Each row comes from the steps of one walk. Every step used is in the known rows, and no mark comes twice. Write the walk behind each row, first mark first.
Known rows
vadod metavev fifodes goba: | -0.68 | -5.00 | -2.05 |  3.14 | -1.16 |  2.02 | -3.35 |  0.96 |  2.38 | -4.80 | -0.38 | -1.16 |  1.84 | -0.51 |  0.58 | -1.95 | -1.64 |  2.56 |  0.12 |
metavev fifodes: | -1.09 |  0.20 | -1.47 |  4.71 |  2.05 |  2.48 | -4.54 |  2.41 |  1.80 | -4.43 |  0.89 | -1.43 |  0.48 |  0.37 |  3.21 |  0.04 |  0.95 |  3.76 | -1.24 |
vadod metavev fifodes lotesu magod: | -0.11 | -2.32 | -0.78 |  5.77 | -0.56 |  0.25 | -3.77 |  3.87 | -0.72 |  1.96 | -0.65 | -2.31 |  3.93 |  0.19 |  2.15 |  3.24 | -1.21 |  3.32 | -1.94 |
vadod metavev momu lotesu fifodes goba: | -2.18 | -1.32 | -3.04 |  0.19 | -2.53 | -2.71 | -1.49 | -1.22 | -1.38 | -5.32 |  0.43 |  0.41 |  2.79 | -1.82 | -2.98 | -4.22 | -2.90 | -0.67 | -2.40 |
fifodes goba momu: |  2.15 | -1.34 |  0.78 |  2.30 | -1.78 |  3.12 | -2.09 |  1.61 |  4.69 | -2.42 |  1.66 | -0.68 | -0.75 | -4.95 | -0.17 | -4.08 | -0.09 |  1.34 | -3.01 |
metavev momu lotesu fifodes goba: | -1.79 |  0.79 | -2.53 |  1.88 | -0.38 | -0.32 | -2.53 |  0.18 |  1.25 | -5.40 |  1.85 |  1.35 | -0.10 | -4.08 | -1.77 | -3.81 | -2.04 |  0.04 | -4.35 |
vadod metavev momu: | -0.52 |  0.51 | -3.09 |  1.61 | -3.42 | -2.64 | -0.55 | -1.17 | -4.69 | -1.50 |  0.97 | -1.92 |  4.40 |  2.47 | -1.93 | -2.38 | -2.28 |  1.62 | -1.12 |
lotesu momu: |  1.47 |  2.01 | -0.42 |  2.40 | -1.09 | -2.11 | -0.69 |  2.78 | -1.10 |  1.50 |  1.49 | -0.56 |  1.06 | -0.73 |  1.65 | -0.88 | -1.14 |  4.24 | -1.36 |
lotesu fifodes metavev: | -0.47 |  0.09 | -2.65 |  6.97 |  1.89 | -0.75 |  0.10 |  4.60 | -0.86 | -1.42 | -0.19 | -2.18 |  2.22 | -0.84 |  4.75 |  0.32 | -0.67 | -1.60 | -2.11 |
lotesu fifodes: | -2.07 |  3.04 | -3.54 |  6.13 |  1.77 | -0.08 | -3.44 |  2.85 |  0.27 | -4.06 |  0.23 | -0.99 |  0.58 | -0.34 |  3.35 |  1.04 |  1.63 |  1.55 | -1.79 |
metavev vadod: | -0.86 |  2.05 | -0.76 |  3.50 |  1.72 |  0.76 | -2.54 |  0.70 | -1.05 | -2.18 |  1.11 | -0.44 | -2.15 |  4.46 |  0.49 |  0.38 | -3.04 |  5.85 |  0.44 |
lotesu momu metavev: |  2.34 |  1.63 |  1.19 |  0.18 | -0.97 | -3.48 |  1.26 |  1.35 | -2.81 |  1.24 | -0.14 |  0.69 | -1.67 | -1.45 |  1.89 | -2.87 | -1.81 |  4.42 | -0.72 |
fifodes lotesu momu: |  2.08 |  0.58 |  0.82 |  3.61 |  0.26 | -1.81 | -1.47 |  4.55 | -0.02 |  4.12 |  0.88 |  0.37 | -0.84 | -4.57 |  1.88 |  1.07 | -1.91 |  3.35 | -2.91 |
vadod metavev fifodes goba momu lotesu: |  0.42 | -5.01 |  2.57 | -2.39 | -1.82 |  1.50 | -3.52 |  0.03 |  4.04 | -6.54 |  0.35 | -0.75 |  2.02 | -3.33 | -1.06 | -5.72 | -0.71 |  0.95 | -1.23 |
vadod metavev: | -0.48 |  0.32 | -1.89 |  2.05 | -2.50 | -2.32 | -2.23 |  0.30 | -2.63 | -3.33 |  1.38 | -2.33 |  2.59 |  1.81 |  0.82 |  0.39 | -1.12 |  3.08 |  1.81 |
fifodes goba momu metavev: |  3.07 | -1.79 |  2.34 |  0.15 | -1.65 |  1.83 | -0.07 |  0.00 |  3.11 | -2.79 | -0.04 |  0.68 | -3.38 | -5.61 | -0.01 | -6.04 | -0.83 |  1.42 | -2.30 |
goba fifodes metavev: | -0.49 | -0.40 | -0.73 |  3.97 | -1.61 | -0.93 |  4.01 |  3.63 | -1.45 | -4.47 | -0.46 | -1.00 |  0.80 | -1.59 |  5.89 | -1.11 | -0.20 |  0.66 | -0.94 |
metavev fifodes goba: | -0.30 | -2.80 | -1.63 |  4.79 |  0.95 |  4.41 | -4.42 |  2.38 |  4.84 | -4.68 |  0.94 | -0.20 | -1.08 | -2.74 |  1.67 | -1.66 | -0.77 |  3.35 | -1.84 |

Write each row's walk
|  0.19 | -0.83 | -1.42 |  4.67 |  0.43 |  3.00 | -2.39 |  2.83 |  5.15 | -3.23 | -0.91 | -0.19 |  0.27 | -4.89 |  1.15 | -3.84 |  1.57 | -0.95 | -4.59 |	lotesu fifodes goba momu
|  1.69 |  1.27 |  1.85 | -0.12 |  1.22 | -2.86 |  1.86 |  0.33 | -3.64 |  2.31 | -1.72 |  1.71 | -3.47 |  3.25 |  0.50 | -3.10 | -4.75 |  6.43 | -0.02 |	lotesu momu metavev vadod
| -1.18 | -0.34 | -2.05 |  6.65 |  4.11 |  0.03 |  0.64 |  3.64 | -1.58 | -0.34 | -1.87 | -1.09 |  0.40 |  4.00 |  3.34 |  0.05 | -3.40 |  0.36 | -1.39 |	lotesu fifodes metavev vadod
|  0.68 | -0.96 |  0.06 |  4.28 |  1.80 |  0.17 |  1.04 |  2.47 | -1.98 |  0.57 |  0.65 | -1.52 | -0.61 |  3.83 |  2.06 | -0.28 | -5.05 |  2.68 |  0.09 |	fifodes metavev vadod
|  1.44 | -0.45 |  1.20 |  1.16 |  1.61 | -1.07 | -0.17 |  2.11 | -0.84 |  0.05 | -2.02 |  0.72 | -0.76 | -0.81 |  3.13 | -3.47 | -0.81 |  4.31 | -1.86 |	lotesu momu metavev fifodes
| -1.60 |  0.33 |  0.33 |  2.72 |  3.69 | -1.74 | -0.34 |  2.72 | -1.81 | -3.28 | -0.03 | -0.37 | -0.76 |  2.58 |  2.52 | -0.66 | -4.24 |  0.77 | -0.54 |	momu lotesu fifodes metavev vadod
|  2.35 | -2.13 |  2.99 | -0.14 |  0.46 |  2.42 |  0.62 | -0.94 |  2.24 | -1.73 | -1.60 |  1.63 | -5.21 | -0.74 | -1.48 | -6.35 | -3.63 |  3.41 | -1.63 |	fifodes goba momu metavev vadod
|  0.41 | -1.49 |  0.83 |  2.11 |  2.66 |  2.18 |  0.28 |  0.30 |  2.66 | -2.67 | -4.08 |  2.07 | -4.15 | -0.85 | -0.03 | -5.96 | -1.93 |  0.96 | -3.22 |	lotesu fifodes goba momu metavev vadod
| -2.84 |  1.79 | -2.91 |  0.01 | -1.44 | -4.48 | -1.85 | -1.01 | -4.59 | -5.22 |  0.29 | -0.71 |  4.36 |  1.14 | -1.49 | -2.66 | -1.39 | -0.23 | -1.79 |	vadod metavev momu lotesu fifodes
|  1.08 |  0.46 |  2.18 |  0.77 | -0.82 | -3.69 |  4.14 |  3.25 | -1.99 | -0.34 | -3.46 |  3.11 | -3.76 | -5.92 |  4.56 | -2.04 | -0.34 |  3.30 | -2.60 |	goba fifodes lotesu momu metavev
| -0.17 |  1.47 |  0.44 |  1.09 | -4.74 | -3.17 |  5.20 |  1.88 | -4.62 | -1.62 |  1.41 | -0.92 |  4.07 | -0.90 |  2.24 | -2.71 | -2.40 |  0.86 | -4.07 |	goba fifodes metavev momu lotesu magod
| -0.93 |  0.73 | -0.27 |  3.06 |  1.55 | -2.36 | -0.91 |  3.65 | -0.94 | -4.28 |  1.65 | -1.37 |  1.09 | -2.19 |  3.83 | -0.26 | -1.32 | -1.20 | -1.30 |	momu lotesu fifodes metavev
| -0.16 | -0.11 |  0.21 |  2.50 |  2.22 |  1.06 | -2.56 |  0.94 |  0.15 | -4.71 | -0.66 | -0.13 | -2.16 | -0.32 |  3.54 | -1.86 |  0.26 |  3.84 | -0.62 |	momu metavev fifodes
|  1.88 | -2.34 |  3.68 |  1.95 |  3.17 |  2.66 | -2.54 |  2.80 |  3.09 | -1.19 | -2.53 |  0.40 | -2.81 | -5.66 |  2.99 | -3.32 |  1.18 |  0.68 | -4.48 |	goba momu metavev fifodes lotesu
| -0.59 | -0.25 | -1.80 |  3.33 | -2.48 | -1.24 |  5.67 |  2.02 | -3.38 | -2.68 | -0.80 | -0.73 |  2.60 | -0.98 |  3.11 | -3.85 | -1.33 | -0.87 | -3.84 |	goba fifodes metavev momu
|  0.58 | -3.16 |  0.04 |  2.66 |  1.12 |  3.02 | -2.36 |  0.89 |  3.37 | -5.04 | -0.67 |  0.99 | -3.81 | -3.33 |  1.97 | -3.53 | -1.47 |  3.41 | -1.23 |	momu metavev fifodes goba
| -1.32 | -0.01 | -3.75 |  6.39 |  0.74 |  1.82 | -3.34 |  2.80 |  3.35 | -4.41 |  0.17 |  0.10 | -0.96 | -3.37 |  1.85 | -0.50 | -0.06 |  1.12 | -2.23 |	lotesu fifodes goba
| -0.84 | -3.34 | -0.79 |  4.15 |  1.24 |  0.43 | -4.28 |  2.93 |  0.41 | -2.02 | -1.09 | -1.37 |  1.56 | -1.15 |  2.23 |  1.45 | -0.72 |  1.99 | -0.89 |	vadod metavev fifodes lotesu
